What can hang from each mark:
R: B X
B: E R
X: A R U
U: A X
A: E R U X
E: A B

Known rows, with every way that one mark hangs from another:
A(E R U): [ 0.05  0.30 -0.23  0.33  0.53 -0.20  0.27  0.11  0.12 -0.21  0.33  0.30
  0.11 -0.09  0.02 -0.16  0.40 -0.25 -0.15  0.02 -0.03  0.11]
A(R(B) U): [ 0.12  0.27 -0.07  0.13  0.52 -0.17  0.17  0.09  0.11  0.17  0.09  0.23
 -0.06 -0.15  0.06 -0.21  0.19 -0.27 -0.11 -0.05  0.23  0.36]
B(E R(X(A U))): [ 0.19  0.18 -0.20  0.27  0.00 -0.21  0.08  0.12 -0.01 -0.13 -0.42 -0.44
 -0.14  0.08 -0.26 -0.01 -0.10  0.11  0.10  0.48  0.55  0.32]
B(R(X)): [ 0.11  0.14 -0.06  0.06  0.28 -0.26  0.23  0.12  0.07 -0.21 -0.38  0.06
 -0.18  0.20  0.21 -0.27 -0.03 -0.08  0.06  0.17  0.64  0.32]
U(A(E R(B) X)): [-0.53  0.31  0.11  0.19  0.38 -0.19  0.46  0.10  0.36 -0.21  0.30  0.32
 -0.01 -0.09 -0.11  0.06 -0.01 -0.27 -0.13 -0.04 -0.22  0.37]
A(R(B) X): [-0.09  0.21  0.32  0.11  0.53 -0.20  0.14 -0.01  0.29 -0.16 -0.20  0.40
 -0.10 -0.12  0.07 -0.10  0.03 -0.25 -0.06  0.05  0.03  0.55]
R(B): [ 0.28  0.06  0.26  0.09  0.46 -0.18  0.06 -0.03  0.13  0.15 -0.36  0.24
 -0.01  0.09  0.18 -0.18 -0.05 -0.20  0.09  0.09  0.33  0.42]
B(E(A(U)) R(X)): [ 0.08  0.03 -0.52  0.16 -0.03 -0.22  0.29  0.23 -0.11 -0.47  0.25 -0.38
 -0.20  0.25  0.15 -0.19 -0.17 -0.08  0.20 -0.04  0.37  0.34]
A(R(B X)): [ 0.13  0.25 -0.03 -0.02  0.53 -0.22  0.24  0.11  0.19  0.10 -0.34  0.04
 -0.01 -0.13  0.04 -0.29  0.12 -0.16  0.05 -0.11  0.25  0.52]
E(B): [ 0.26 -0.08  0.04  0.15  0.41 -0.18  0.07 -0.03  0.10 -0.27 -0.24  0.25
  0.30  0.33  0.28 -0.18  0.02 -0.15  0.30  0.12  0.25  0.22]
R(X(U(A(E)))): [-0.14  0.22 -0.17  0.18  0.21 -0.24  0.40  0.04  0.19 -0.30 -0.34  0.01
  0.20  0.27 -0.25 -0.02  0.09 -0.10 -0.10  0.17  0.08  0.11]
A(E(B) R): [ 0.01  0.16 -0.13  0.24  0.52 -0.18  0.30  0.09  0.20 -0.28  0.26  0.11
  0.44 -0.02  0.10 -0.11  0.22 -0.08  0.27 -0.03 -0.22  0.10]
A(R U): [ 0.09  0.27 -0.03  0.25  0.54 -0.19  0.13  0.08  0.10 -0.06 -0.01  0.44
 -0.05  0.01  0.05 -0.19  0.39 -0.29 -0.20  0.08  0.21  0.22]
B(E R): [ 0.15  0.18  0.07  0.26  0.21 -0.18  0.18  0.14 -0.02 -0.01 -0.12 -0.12
 -0.28  0.05  0.18 -0.07 -0.07  0.05  0.07  0.30  0.38  0.30]
X(R(B(E)) U(A)): [-0.15  0.28  0.05  0.13 -0.11 -0.13  0.37  0.01  0.07  0.32 -0.17 -0.39
 -0.01 -0.09 -0.34  0.20 -0.24 -0.01  0.13  0.14  0.38  0.40]
R(B X): [ 0.28  0.02 -0.02 -0.04  0.45 -0.23  0.15  0.02  0.11 -0.04 -0.53  0.03
 -0.03  0.13  0.19 -0.32 -0.10 -0.21  0.12 -0.04  0.41  0.50]
X(A(U) R): [ 0.21  0.03 -0.16  0.26  0.15 -0.19 -0.02 -0.03  0.02 -0.15  0.04  0.30
  0.05  0.17 -0.07 -0.09  0.15 -0.45  0.11  0.22  0.78  0.27]
X(A(E R)): [ 0.09  0.23  0.03  0.37  0.53 -0.18  0.06  0.09  0.22 -0.05  0.07  0.33
  0.21 -0.03 -0.19 -0.04  0.40 -0.23  0.03  0.22 -0.02  0.20]
U(A(E(B) X(R))): [-0.51  0.00 -0.14  0.16 -0.01 -0.20  0.49 -0.03  0.24 -0.79  0.44  0.17
  0.32  0.24  0.05  0.13 -0.20 -0.27  0.32  0.00  0.16  0.20]
U(A(E R) X): [-0.23  0.17  0.08  0.24  0.47 -0.16  0.36  0.21  0.22  0.12  0.18  0.24
  0.01  0.14 -0.09  0.07  0.24 -0.24 -0.31 -0.07 -0.18  0.31]
U(A X(R)): [-0.13 -0.02  0.19  0.08  0.16 -0.17  0.23  0.07  0.13  0.19 -0.13  0.22
 -0.10  0.34  0.01  0.07 -0.04 -0.33 -0.12 -0.01  0.54  0.46]
E(A(U) B): [ 0.14 -0.21 -0.28  0.16  0.21 -0.17  0.07  0.00  0.01 -0.56  0.28  0.18
  0.39  0.52  0.24 -0.17 -0.06 -0.28  0.38 -0.11  0.12  0.17]
E(A(U(X)) B): [ 0.26 -0.40 -0.26  0.12  0.26 -0.15  0.02  0.07 -0.03 -0.45  0.28  0.06
  0.28  0.58  0.29 -0.12 -0.15 -0.31  0.22 -0.22  0.11  0.35]

Rows:
[ 0.15  0.31  0.25  0.34  0.42 -0.17 -0.08 -0.01  0.21  0.13 -0.48  0.30
  0.18  0.01 -0.41  0.02  0.39 -0.12 -0.07  0.41  0.12  0.24]
X(A(R) U)
[-0.02  0.16  0.23  0.09  0.43 -0.16  0.12  0.06  0.22  0.15  0.04  0.15
  0.16  0.05 -0.04 -0.08  0.07 -0.20  0.21 -0.18 -0.11  0.45]
E(A(R(B)))
[ 0.23 -0.07 -0.08  0.11  0.24 -0.19  0.07  0.03 -0.03 -0.03 -0.02  0.14
 -0.10  0.17  0.16 -0.10  0.03 -0.38 -0.11 -0.04  0.66  0.45]
A(U(X(R)))
[ 0.01  0.04 -0.19  0.22  0.23 -0.20  0.31  0.12  0.08 -0.35  0.33 -0.06
  0.23  0.12  0.26 -0.08 -0.12  0.02  0.37  0.12  0.22  0.04]
A(E(B(R)))
[ 0.15  0.19 -0.03  0.23  0.06 -0.17  0.09 -0.08  0.17  0.14 -0.06 -0.22
  0.36 -0.15 -0.41  0.12 -0.08 -0.15  0.30  0.25  0.36  0.32]
X(A(E) R(B) U)
[-0.06 -0.15  0.16  0.16  0.12 -0.19  0.03 -0.16  0.19 -0.87 -0.22  0.15
  0.45  0.43 -0.02  0.05 -0.20 -0.08  0.37  0.14 -0.21  0.28]
E(A(X(U)) B)
[ 0.27  0.10 -0.19  0.29  0.28 -0.24  0.05 -0.02  0.14 -0.34 -0.44 -0.04
  0.31  0.19 -0.30 -0.08  0.16 -0.11  0.08  0.35  0.20  0.19]
R(X(A(E) U))
[-0.05 -0.11 -0.03  0.12  0.09 -0.18  0.18  0.08  0.09 -0.35  0.23 -0.02
  0.25  0.39  0.23 -0.07 -0.22 -0.05  0.54  0.01  0.20  0.18]
E(A B(R))
[-0.23  0.27  0.17  0.05  0.00 -0.17  0.30 -0.05  0.20  0.29 -0.31 -0.05
  0.08  0.03 -0.34  0.14 -0.15 -0.15  0.07  0.12  0.48  0.32]
X(R(B) U(A))
[-0.24  0.27  0.20  0.16  0.02 -0.18  0.28 -0.06  0.18  0.07 -0.36  0.17
  0.10  0.19 -0.32  0.14  0.06 -0.15 -0.01  0.25  0.45  0.20]
X(R U(A))
[-0.45  0.26  0.31  0.10  0.38 -0.19  0.32  0.04  0.34 -0.08 -0.04  0.47
 -0.15  0.03 -0.08  0.01 -0.02 -0.30 -0.18  0.03  0.02  0.48]
U(A(R(B) X))
[ 0.04  0.04 -0.17  0.12  0.03 -0.21  0.26  0.19 -0.01 -0.37 -0.01 -0.39
 -0.14  0.27  0.11 -0.12 -0.21  0.03  0.30  0.01  0.27  0.41]
B(E(A) R(X))
[ 0.10  0.24  0.00  0.09  0.17 -0.26  0.21  0.05  0.08 -0.17 -0.61 -0.11
 -0.08  0.12 -0.06 -0.14 -0.03  0.06  0.00  0.32  0.51  0.25]
B(R(X(U)))
[ 0.11  0.18  0.00  0.33  0.10 -0.19  0.06 -0.08  0.16 -0.14 -0.14 -0.04
  0.38 -0.01 -0.40  0.13  0.13 -0.16  0.21  0.37  0.36  0.18]
X(A(E) R U)
[-0.16  0.12 -0.11  0.31  0.25 -0.18  0.18  0.07  0.08 -0.67  0.35  0.16
 -0.08  0.09  0.02 -0.01  0.07 -0.24 -0.04 -0.05 -0.25  0.43]
B(E(A(R U X)))
[ 0.35 -0.13  0.00  0.15  0.11 -0.11 -0.04  0.07 -0.01  0.33 -0.02 -0.38
 -0.10 -0.02 -0.07  0.07 -0.28 -0.22  0.21  0.04  0.59  0.76]
U(X(A R(B(E))))
[ 0.16  0.26 -0.16  0.17  0.07 -0.22  0.25  0.12 -0.02 -0.18 -0.49 -0.49
 -0.18  0.02 -0.08 -0.09 -0.12  0.21  0.03  0.34  0.41  0.33]
B(E R(X(U)))
[-0.03  0.09 -0.20  0.04  0.25 -0.21  0.21  0.04  0.18 -0.46 -0.20 -0.20
  0.56  0.23 -0.19 -0.08  0.10  0.01  0.41 -0.11 -0.19  0.27]
E(A(R(X(U))) B)
[-0.29  0.30 -0.01  0.14 -0.01 -0.17  0.45 -0.02  0.21  0.20  0.05 -0.18
  0.24 -0.08 -0.37  0.20 -0.14 -0.11  0.12  0.08  0.22  0.23]
X(R(B) U(A(E)))
[ 0.27 -0.06  0.20 -0.03  0.28 -0.16  0.10  0.01  0.09  0.31 -0.21 -0.07
 -0.02  0.00  0.12 -0.05 -0.21 -0.27  0.10 -0.11  0.56  0.67]
U(X(R(B)))
